Each row comes from the steps of one path. Every step used is in the known rows, and no mark comes twice. Write the path behind each row, first mark first.
In the rows, 128 means zero.
Known rows:
lozez, pogeto, muvip, bili, fimul, lakip: [135 108 112 118  93 130 112 124 103 129 138 141 229  68 114  62 131 112
 138  98  74  84 119 172  94 122 143 107 110 133 161 190 124]
lozez, pogeto: [105 143 109 187 101 168 126 123 121 154 150 163 141 108 133  72 149 114
 153 126  95 151 122 146  99 115 163 154 144 113 149 121 117]
rada, pogeto: [118 141  99 102 137 159 126 100 117 161 143 109 164 141 116  53 156 121
 135 134 107 144 123  99  94 115 166 141 132 143 162 134 137]
rada, pogeto, gefir, lakip, fimul: [121  84 113 112 122 167 107  97 109 145 126 150 189 138 117  70 146 143
 165 120  94 102 149 106 126 101 142 137 156 168 171  74 131]
bili, muvip: [ 96 127 127 141 126 124 146  86  97 186 164  94 171 109 148  88 128 116
 161 111 111 104 123 147  99 119 161 113 102 155 141 127 148]
sebag, bili: [110 107 138 134 113 150 136 133 134 120 140 169 133 156 135  82 121 133
 159  95 103  83 145 135  97 126 158 142 119 172 160 137 109]
gefir, pogeto, sebag, bili, lozez: [109  88 106 155 119 141  92 104 143 137 122 115 130 145 130  46 113 137
 145  67 101  75 162 146 103 135 163 141 119 182 134 137 124]
bili, fimul: [111 106  82 126 123 137  74  97 100 138 134 173 127 115 122  55 116 124
 144 118  85 100 124 189 106 133 146 103 127 139 154 177 118]
fimul, lakip, gefir, pogeto: [ 99 145 100 131 112 113 120 100  96 118 131 107 171 109 117  57 139 130
 145 135  82 136 153 150  95 114 156 119 148 180 138  84 132]
muvip, pogeto, gefir: [128 125 124 132  65 161 126 120 110 154  85 131 180 129 117  81 160 129
 166  86  83 128 133 109 125 126 156 163 134 201 147 144 122]
bili, fimul, lakip, gefir, pogeto: [ 97 139  90 131 114 112 107  91  90 116 131 126 173 102 115  44 132 131
 142 133  73 129 152 167  93 117 152 104 150 182 136  96 128]
muvip, pogeto: [104 132 108 146  64 158 133 115  98 125 111 130 115 148 133  89 173 127
 167 106  97 145 127  91  92 122 153 145 146 161 163 151 130]
muvip, bili: [125 108 125 152 117 128 137 141 132 138 137 123 140 136 133  91 137 122
 167  79  99 103 138 115  92 131 154 149 105 128 178 167 118]
gefir, pogeto, sebag: [118 128  86 133  95 152  98  82 132 138 139 122  99 125 120  81 129 134
 129 113  93 121 169 150  98 116 171 147 135 197 147 140 116]
muvip, pogeto, gefir, lakip, fimul, bili, lozez: [125  58 105 138  94 148  93 100 116 153  93 106 195 131 117  62 126 130
 166  61  81  94 146 116 137 118 146 128 140 139 153 115 164]
fimul, bili, muvip: [108 108 128 130 110 126 153  83 101 188 156  99 198  99 139  97 113 111
 160  91  89  98 128 142 113 110 162 100 104 142 149 132 170]
rada, pogeto, gefir: [138 132 119  99 117 160 121 111 124 177 107 117 218 125 104  55 148 124
 144 106  89 127 130 116 125 121 165 160 126 190 145 133 128]
muvip, pogeto, sebag, bili, lozez: [113  86 113 161 104 149 103 109 143 137 106 117 120 149 133  50 120 136
 153  56 101  75 155 127 101 139 164 147 120 185 141 147 131]
fimul, lakip, gefir, pogeto, sebag, bili, lozez: [113  90 113 150 119 128 102 106 139 132 110 103 148 128 124  38 107 136
 144  65  91  71 165 150  98 136 164 132 120 196 132 123 135]
rada, pogeto, sebag, bili, fimul: [115 100  91 124 122 157  86  88 129 127 133 201 121 121 120  32 101 135
 133  95  72  66 150 171  90 133 158 102 127 203 152 183 108]
sebag, pogeto, gefir, lakip: [121 121 122 104 100 170 110  90  98 148 147 181 148 136 115  72 171 131
 162 126  86 122 168 130 151 108 152 142 150 169 148 104 112]
sebag, pogeto, lozez, bili, fimul, lakip: [121  92 107  95 113 134 109 105 104 128 133 171 209  70 110  53 118 114
 146 114  79 111 130 167  91 123 137  92 109 114 153 177 125]
sebag, bili, lozez, pogeto, gefir: [125 115 129 171  98 164 114 129 136 170 104 151 206 108 119  47 133 124
 158  78  79 108 136 147 130 129 163 167 130 177 128 122 115]
muvip, bili, sebag, pogeto: [103 121 105 132 126 152 123  84 110 139 171 137  91 135 130  53 149 120
 141 116  96 125 140 124  95 128 153 127 120 162 157  98 102]
lakip, gefir, pogeto, lozez: [115 123 100 159 136 114 128  70 125 129 136 116 167 126 120  42 148 133
 156  93  87 140 162 135 116 122 159 160 112 187 139 105 123]
lozez, pogeto, gefir, lakip, fimul: [117  85 117 143 111 170 106 106 110 143 129 169 182 127 123  76 143 141
 171 118  89 105 149 122 129 101 142 142 160 158 167  69 124]
lakip, gefir, pogeto, lozez, bili: [100 100 116 156 137 130 119 100 150 140 140 155 186 106 124  67 117 125
 171  97  82 153 166 118  97 125 151 151 105 116 147 124 111]
bili, muvip, pogeto, gefir: [118 126 131 138  70 153 142 105 102 173  98 118 201 115 126  76 156 125
 170  83  83 116 132 111 121 124 159 147 126 214 137 139 134]
muvip, pogeto, gefir, lakip, fimul, bili, sebag: [130  92 112 130  88 149 105  88  96 142 136  89 128 114 113 105 131 128
 132 106  51 122 142 117 126 116 142 115 133 168 169 101 154]
lakip, gefir, pogeto: [ 91 147  94 148 121 119 114  92 106 125 136 118 143 131 123  54 139 134
 151 131  86 140 159 148 101 116 160 132 152 184 138  74 121]

Which path is each row?
[124 132 130 122 124 103 137 123 112 137 106  95 162 103 115  66 118 124
 152 110  85 117 135 153 101 127 165 126 124 171 154  92 152]  fimul, lakip, gefir
[123 105 105  96  94 133 104 110  97 111 130 157 182  85 111  59 115 126
 128 112  73  79 141 183  86 120 145  86 124 173 150 182 127]  gefir, pogeto, sebag, bili, fimul, lakip
[113 114 116 167 100 135 157  69 110 148 132 110 170 124 136  62 167 124
 171  71  96 129 139  98 106 124 157 151 100 184 148 151 142]  bili, muvip, pogeto, lozez
[ 99  92  86 149 139 127  78  83 127 132 132 196 163  90 119  34  98 128
 157 101  62 117 153 171  98 135 142 106 117 137 143 160 107]  lakip, gefir, pogeto, lozez, bili, fimul
[136 138 113  98 116 158 117  89 140 169 162  92 252 140 117  64 164 118
 132  99 112 101 124 118 122 110 171 183 109 169 163 131 105]  rada, pogeto, muvip
[133  68 117 114  74 163 122 102 109 137 108 154 196 127 113 100 128 131
 168  87  66 105 153 104 139  95 144 121 154 147 179 105 157]  muvip, pogeto, gefir, lakip, fimul, bili
[129 110 125 138 109 144 136 112 147 144 160 137 206 140 133  68 152 119
 165  63 104  78 143 115 110 123 160 172  99 160 174 143  84]  sebag, pogeto, muvip, bili
[123 104 107 148 140 137 135  64 128 139 161 128 130 131 125  42 155 122
 150  84  95 130 149 119 112 130 154 156  91 171 154 120 110]  muvip, bili, sebag, pogeto, lozez
[121 132  93 130  99 133 107  82 131 134 122 108 114 109 114  69 119 136
 128 108  79 117 175 155  96 118 175 137 135 218 143 116 128]  fimul, lakip, gefir, pogeto, sebag
[117  95  92 144 124 128  89 111 112 132 136 175 135 113 126  52 114 124
 155  89  75  83 132 170  95 138 143 104 115 141 165 197 111]  muvip, bili, fimul
[122  97 110  94 107 128 101 127 100 130 127 153 201  69 111  76 110 113
 142 125  79 109 121 174  86 124 136  88 113  99 158 188 133]  lozez, bili, fimul, lakip
[105 101  90 144 118 141  83  86 125 115 129 204 114 117 122  30  92 141
 139  92  63  64 165 187  94 135 158  99 134 222 143 157 103]  lakip, gefir, pogeto, sebag, bili, fimul
[123 120 119 122 125 108 123 102 119 131 118 132 196  92 114  32 115 123
 153  88  72  83 143 163 103 131 160 116 120 196 153 102 126]  sebag, pogeto, muvip, bili, fimul, lakip, gefir
[116 108 128 145  77 168 137 116 145 114 120 169  97 152 133  81 125 141
 153  74  90  78 166 114  87 127 170 146 129 227 159 156 110]  muvip, pogeto, sebag, bili
[117  81 116 128  97 167 109 103 103 133 115 158 172 140 123  85 152 145
 175 111  90 103 151 103 128 103 138 138 161 175 172  77 129]  muvip, pogeto, gefir, lakip, fimul
[ 82 124 123 162  73 152 153 101 100 155 132 129 160 115 148  89 153 121
 179  98  92 137 132  80  79 121 152 119 128 154 150 145 139]  lozez, bili, muvip, pogeto
[130 115 124 178  99 157 115 131 135 175 104 137 207 101 118  48 138 120
 161  73  77 115 134 142 129 131 161 170 124 163 133 132 118]  muvip, bili, lozez, pogeto, gefir
[126  94 112 157 121 109 104 114 137 147 124  63 220 117 125  43 134 124
 155  50  96  76 147 137 110 136 156 153 101 154 145 132 129]  fimul, lakip, gefir, pogeto, muvip, bili, lozez
[122 103 132 136 103 160 127 118 152 126 133 167 103 148 130  81 108 139
 146  80  96  70 164 141  94 127 171 149 115 211 158 149 107]  pogeto, sebag, bili
[131  99 114  92  96 134 107 117 104 118 123 157 173  86 111  64 109 124
 131 106  77  73 133 182  88 125 148  90 115 166 156 189 132]  pogeto, sebag, bili, fimul, lakip
[130  66 113 112  98 154 116 102 112 137 129 150 178 129 116 105 118 129
 164  99  76 102 149 121 134  94 145 115 147 118 183 100 159]  gefir, lakip, fimul, bili
[122  79 117 121 115 160 103 104 109 141 124 155 178 137 120  85 140 143
 170 115  95  97 150 121 132 103 139 139 153 164 172  74 127]  pogeto, gefir, lakip, fimul
[105  86 128 124 110 146 149  65  96 185 153 134 227 100 134  75 118 122
 171  91  82  84 145 126 128  98 154  93 125 173 148  86 160]  sebag, pogeto, gefir, lakip, fimul, bili, muvip
[114 122 138 128  75 167 132  96  91 144 138 165 163 131 127  84 173 135
 170 104  73 106 170 107 138 112 152 132 148 201 146 126 128]  sebag, bili, muvip, pogeto, gefir, lakip
[115 119  87 133 103 135  92  81 136 131 122 138 124  89 112  58 102 135
 130 108  67 112 179 162  88 123 169 119 135 205 140 133 120]  lozez, bili, fimul, lakip, gefir, pogeto, sebag
